Each row comes from the steps of one walk. Every step used is in the known rows, and no mark comes twice. Write the walk behind each row, first mark first.
Known rows
E J W: [ 3.19 -0.47  1.46 -2.87  4.20  0.89  1.00  1.18 -4.88 -1.51 -1.99  2.25
  1.25  2.90  0.59  2.25  1.34  1.11  1.20  0.13 -0.59 -2.15  1.09  0.59]
V S J W: [ 1.97 -2.40  2.07 -6.11  4.20  1.67  1.48 -1.65 -2.58  0.27  0.83  0.29
  0.38  2.92  1.87  0.36  1.07  2.83  1.31  3.20 -1.44 -0.45  2.56  0.84]
W J: [ 2.36 -1.41  2.41  0.64  3.10  1.27  0.71  0.24 -0.40 -1.73  0.06  1.55
  0.10  0.54  2.96  2.73  1.82  0.46 -1.40  0.90 -0.77 -0.74 -1.64  0.56]
W J E U D V S: [-2.92 -0.12 -3.74 -2.57 -1.12  0.52 -3.11  0.32  1.42  1.68  0.96 -1.37
 -1.87 -4.92  0.95 -2.67  4.58  0.95 -1.33 -2.69 -0.58  1.33  1.57 -0.84]
U E J W: [ 1.87 -0.24  0.60 -4.95  3.40 -1.40 -0.22  3.44 -4.38 -1.33  0.46  1.64
  0.48  3.29  0.30  1.30  3.02  1.88  0.04 -0.10  0.42 -0.91  1.82  1.55]
W J E U Y S: [ 0.01 -3.03  1.73 -0.04 -0.32 -0.76 -1.00 -1.84  1.07  1.19  3.58  1.00
 -0.52 -2.48 -2.79 -2.82  2.41 -2.67  3.83  0.93 -0.41  1.88 -2.22  0.90]
W J E U D: [-0.45 -1.24 -4.34 -0.17  0.09 -0.21 -1.18  1.44  0.51 -1.33 -0.78  1.81
 -0.70 -4.97  0.07  1.36  2.50 -1.43 -0.19 -3.44 -2.14 -0.62  1.29  0.29]
E U D V S: [-2.31  1.93 -2.42 -0.74 -0.44  1.63 -0.70  0.29 -0.28  1.06 -2.21 -0.80
 -1.41 -2.05  2.58 -2.15  0.33  2.07  0.49 -1.10 -0.45 -0.71  2.25 -1.54]
V S Y U E J: [-1.46 -0.09  1.23 -5.00 -1.79 -2.31  1.12 -0.16 -0.01 -1.98  2.93 -4.57
  2.53  2.99  1.25 -0.63 -0.08  2.43 -0.61 -1.72  2.38  0.45  2.55 -1.84]
J E: [ 1.32 -2.77  0.38  0.92  2.22 -0.62  0.31  4.06  0.69  0.16 -1.65  0.31
 -1.19 -1.44  1.20  2.42  0.59  0.76  1.72  0.30 -1.22 -1.74 -1.91  1.69]
V D U: [ 2.32  2.59 -1.16  4.90  0.05  1.96  0.95  2.62 -0.62  0.09 -3.30  1.15
 -0.66  0.93  1.20  2.58 -1.19  0.84 -1.43 -0.67  1.09 -1.94 -0.32  1.68]
S J E U D V: [-1.24  1.21 -5.17  0.30 -2.53  0.46 -2.79  0.93  2.06  0.06 -1.15  1.95
 -1.42 -3.23  0.53  2.52  1.77 -1.78 -3.87 -4.14 -0.58  0.08  0.26 -1.13]
E U Y S J: [ 1.17 -1.02  2.48 -0.30 -0.06  0.95  1.31 -4.42  0.20 -0.34  2.23  2.94
  0.59  1.15 -0.95 -0.78 -0.72 -2.44  2.91  1.47 -0.12  0.21 -1.30 -0.65]
D U: [ 0.70  1.46  0.15  3.53  1.30  0.54  0.76  0.87 -0.87  0.56 -2.08  0.87
 -1.40  3.28  1.69  1.33 -1.44 -0.21 -0.53  0.85 -0.04 -1.59  0.20  0.18]
W J E U Y: [ 1.86 -0.35 -0.41 -0.14 -0.84 -2.30 -1.10 -0.28  0.66 -0.47  2.70  1.30
 -0.49 -1.38 -1.17 -0.50  1.83 -2.63  1.63 -0.03 -1.44  0.50 -1.70  0.08]
W J E: [ 1.36 -3.01  0.96 -0.20  1.85 -0.34 -0.67  2.40  1.02 -0.33  0.74  0.58
 -0.76 -1.85  1.14  2.26  3.31  0.13 -0.60 -0.19 -1.45 -0.10 -2.28  1.60]
E U Y S: [ 0.52 -1.26  2.66  1.89  0.63  0.32  1.90 -2.05 -0.64  0.64  0.69  1.85
 -0.25  0.11 -1.00 -2.30 -1.88 -1.64  5.65  2.53  0.11 -0.09 -1.39  0.47]
Y S: [ 0.41 -3.91  4.10  1.52  3.76  2.13  2.13  0.41 -0.33  0.73 -1.35  0.87
 -0.55 -0.20  1.21  0.56 -0.26  1.11  3.11  2.32  0.15 -0.86 -1.96  2.09]
Y U E: [-0.51 -0.31 -0.33  0.69  0.12 -2.82  0.64  2.48 -0.59 -1.79  0.07 -0.87
  0.41  2.35  1.11  0.55 -0.99  0.00 -1.60 -1.10  0.69  1.60 -0.77  1.21]
D U Y S J: [ 0.40  1.32  3.18  1.80 -0.52  0.92  0.02 -4.72  0.87  1.18  2.19  1.72
  0.38  3.43 -2.05 -1.14 -1.24 -2.33 -0.86  2.56  0.94  0.73 -0.84 -0.17]
D V S J E: [-0.29 -1.36  0.93 -3.69  0.19  0.73 -2.37  0.49  2.77  2.30  1.57 -1.56
 -1.52 -0.19  2.13 -0.17  3.68  2.41 -2.19  0.11  0.18  0.87 -1.39 -0.24]

Write each row's walk
[ 1.02 -2.42 -1.77  0.69  0.83 -0.63  0.32  3.30 -0.30  0.33 -1.66  1.10
 -1.87 -1.30  1.36  1.64  0.57 -0.85  3.73 -1.41 -1.09 -1.35 -0.72  0.98] => J E U
[-1.88  1.03  0.98 -5.76 -2.18 -2.43 -0.34 -0.64 -1.81  0.03  3.27 -5.56
  1.90  4.43 -1.47 -2.02  0.62  3.01 -2.59 -0.95  3.77  2.53  1.95 -1.76] => D V S Y U E J W
[-2.31  2.69 -1.36  4.47 -3.81 -0.32  0.91 -0.38  1.95 -2.10 -2.34 -3.38
  1.75 -1.01 -0.81  2.67 -5.40 -0.23 -5.33 -1.76  1.64  0.75 -0.48 -2.82] => S Y U D V
[-3.34 -0.15 -2.90 -0.40 -3.39 -0.38 -0.62  1.24  3.06  1.80 -0.04 -4.42
 -1.39 -4.37  0.07 -0.43 -1.09  1.94  0.82 -1.25  0.44 -0.68  2.35 -1.89] => J E U D V S Y
[-1.83  0.47 -4.34  1.07 -1.56  0.02 -3.34  1.48  1.55  0.15 -0.49  1.06
 -1.88 -4.67  0.05  0.79  3.47 -1.40 -3.27 -3.85 -0.56  0.89 -0.69 -0.60] => W J E U D V
[ 0.29  0.03  0.17 -3.48 -0.78 -3.19  1.55  0.50 -2.91 -2.72  1.48 -2.33
  2.83  4.46 -1.91  1.90 -1.43  0.32 -1.42 -1.51  2.20  0.96  2.07 -0.78] => S Y U E J W
[-0.75 -0.75 -4.66  1.14 -0.11 -0.50 -0.04  3.54  0.16 -0.54 -3.13  1.38
 -1.12 -4.82  0.27  1.47  0.02 -1.14  2.24 -2.62 -2.27 -1.96  1.52  0.67] => J E U D
[-0.04  0.99 -3.20  1.94  1.06  1.02  1.32  1.53 -1.34 -1.97 -4.03  2.42
 -0.32 -1.97  2.12  1.84 -1.63 -0.41  1.22 -1.77 -1.90 -2.74  2.22 -0.40] => E U D
[-3.26  2.12 -1.52  0.05 -1.18  0.69 -0.91 -0.84  0.53 -0.20 -2.07 -3.18
  0.81 -1.47  0.67 -2.87 -1.10  1.83 -3.06 -1.59  0.57  1.60  0.66 -1.06] => Y U D V S
[-0.32  1.04  3.40  3.79  0.13  0.21  0.53 -2.12  0.03  1.91  0.95  0.46
 -0.36  2.18 -2.52 -2.76 -2.23 -1.38  2.03  3.53  1.00  0.15 -1.19  0.78] => D U Y S
[ 0.91 -1.68  5.40  1.70  1.83  0.62  1.60 -1.00  0.16  0.59  0.67  0.67
  0.67  0.14 -1.28 -1.43 -1.85  0.08  3.56  4.34  0.21 -0.21 -2.96  1.35] => U Y S
[ 0.81 -0.49  2.08 -4.89  2.56  1.89 -0.58 -1.86 -1.71  1.65  1.05 -0.38
 -0.61  3.37  1.63 -0.24  2.00  3.24 -1.98  2.64  0.29  1.08  0.67 -0.37] => D V S J W
[ 2.64  5.16 -0.05  4.92 -1.44  0.21  0.73  1.28 -0.20 -0.05 -1.33  1.01
  0.60  1.61 -1.14  0.64 -2.93 -0.02 -0.97  1.32  0.82 -1.00 -0.76  0.93] => V D U Y
[ 1.20  2.23  2.01  5.06 -0.56  1.78  0.90 -0.57  0.37  1.80 -0.35  0.68
  0.53  0.07 -2.75 -1.46 -2.12 -0.16  1.16  2.07  2.00  0.09 -1.55  1.87] => V D U Y S
[-3.20  0.66 -3.39 -2.41 -2.95 -0.09 -2.99 -1.08  2.83  0.56  0.19 -2.60
  0.94 -2.79 -0.65 -1.47  1.60  0.36 -5.33 -3.62  0.00  2.81  0.60 -1.19] => Y U D V S J E
[-2.58  2.51 -1.86 -1.88 -2.06  1.47 -1.33 -3.06  1.22 -0.99 -0.92 -1.80
  1.57 -0.21  1.05 -1.12  0.09  0.77 -5.89 -2.61  0.49  2.24  1.50 -2.32] => Y U D V S J
[ 1.42  3.82  1.43  3.79 -0.49 -1.22  0.00 -0.51 -0.20  0.02 -0.10  0.77
 -0.12  3.58 -0.68 -0.50 -2.86 -1.68 -0.10  2.57 -0.11 -1.34 -0.64 -0.20] => D U Y
[ 1.61 -0.17 -0.68  0.84 -0.86 -2.61  0.03  1.72  0.33  0.15  0.65  1.08
 -0.78 -0.81 -1.11 -0.36 -1.08 -1.90  4.13  0.80 -1.13 -0.95 -1.44  0.15] => J E U Y
[-0.49 -0.33  1.53  1.32 -1.54 -0.55 -1.57 -2.49  2.46  2.44  3.25  0.86
 -0.24  1.18 -3.77 -1.24  0.35 -3.09  0.11  1.71  0.46  1.33 -1.09  0.64] => D U Y S J E
[ 1.70 -1.65  2.15 -2.25  1.12  0.73  1.43 -4.81 -2.55  0.64  2.41  3.12
  0.90  2.60 -3.04 -1.11 -1.07 -2.26  3.83  3.16 -0.60  1.00  0.34  0.26] => E U Y S J W
[-2.45 -0.10 -0.66 -0.20 -1.26 -0.13  2.86 -1.64  1.02 -1.91 -1.13 -4.95
  2.71 -1.68  0.31  0.13 -4.95  1.93 -0.06 -0.04 -0.14 -0.58  3.45 -1.91] => V S Y U D
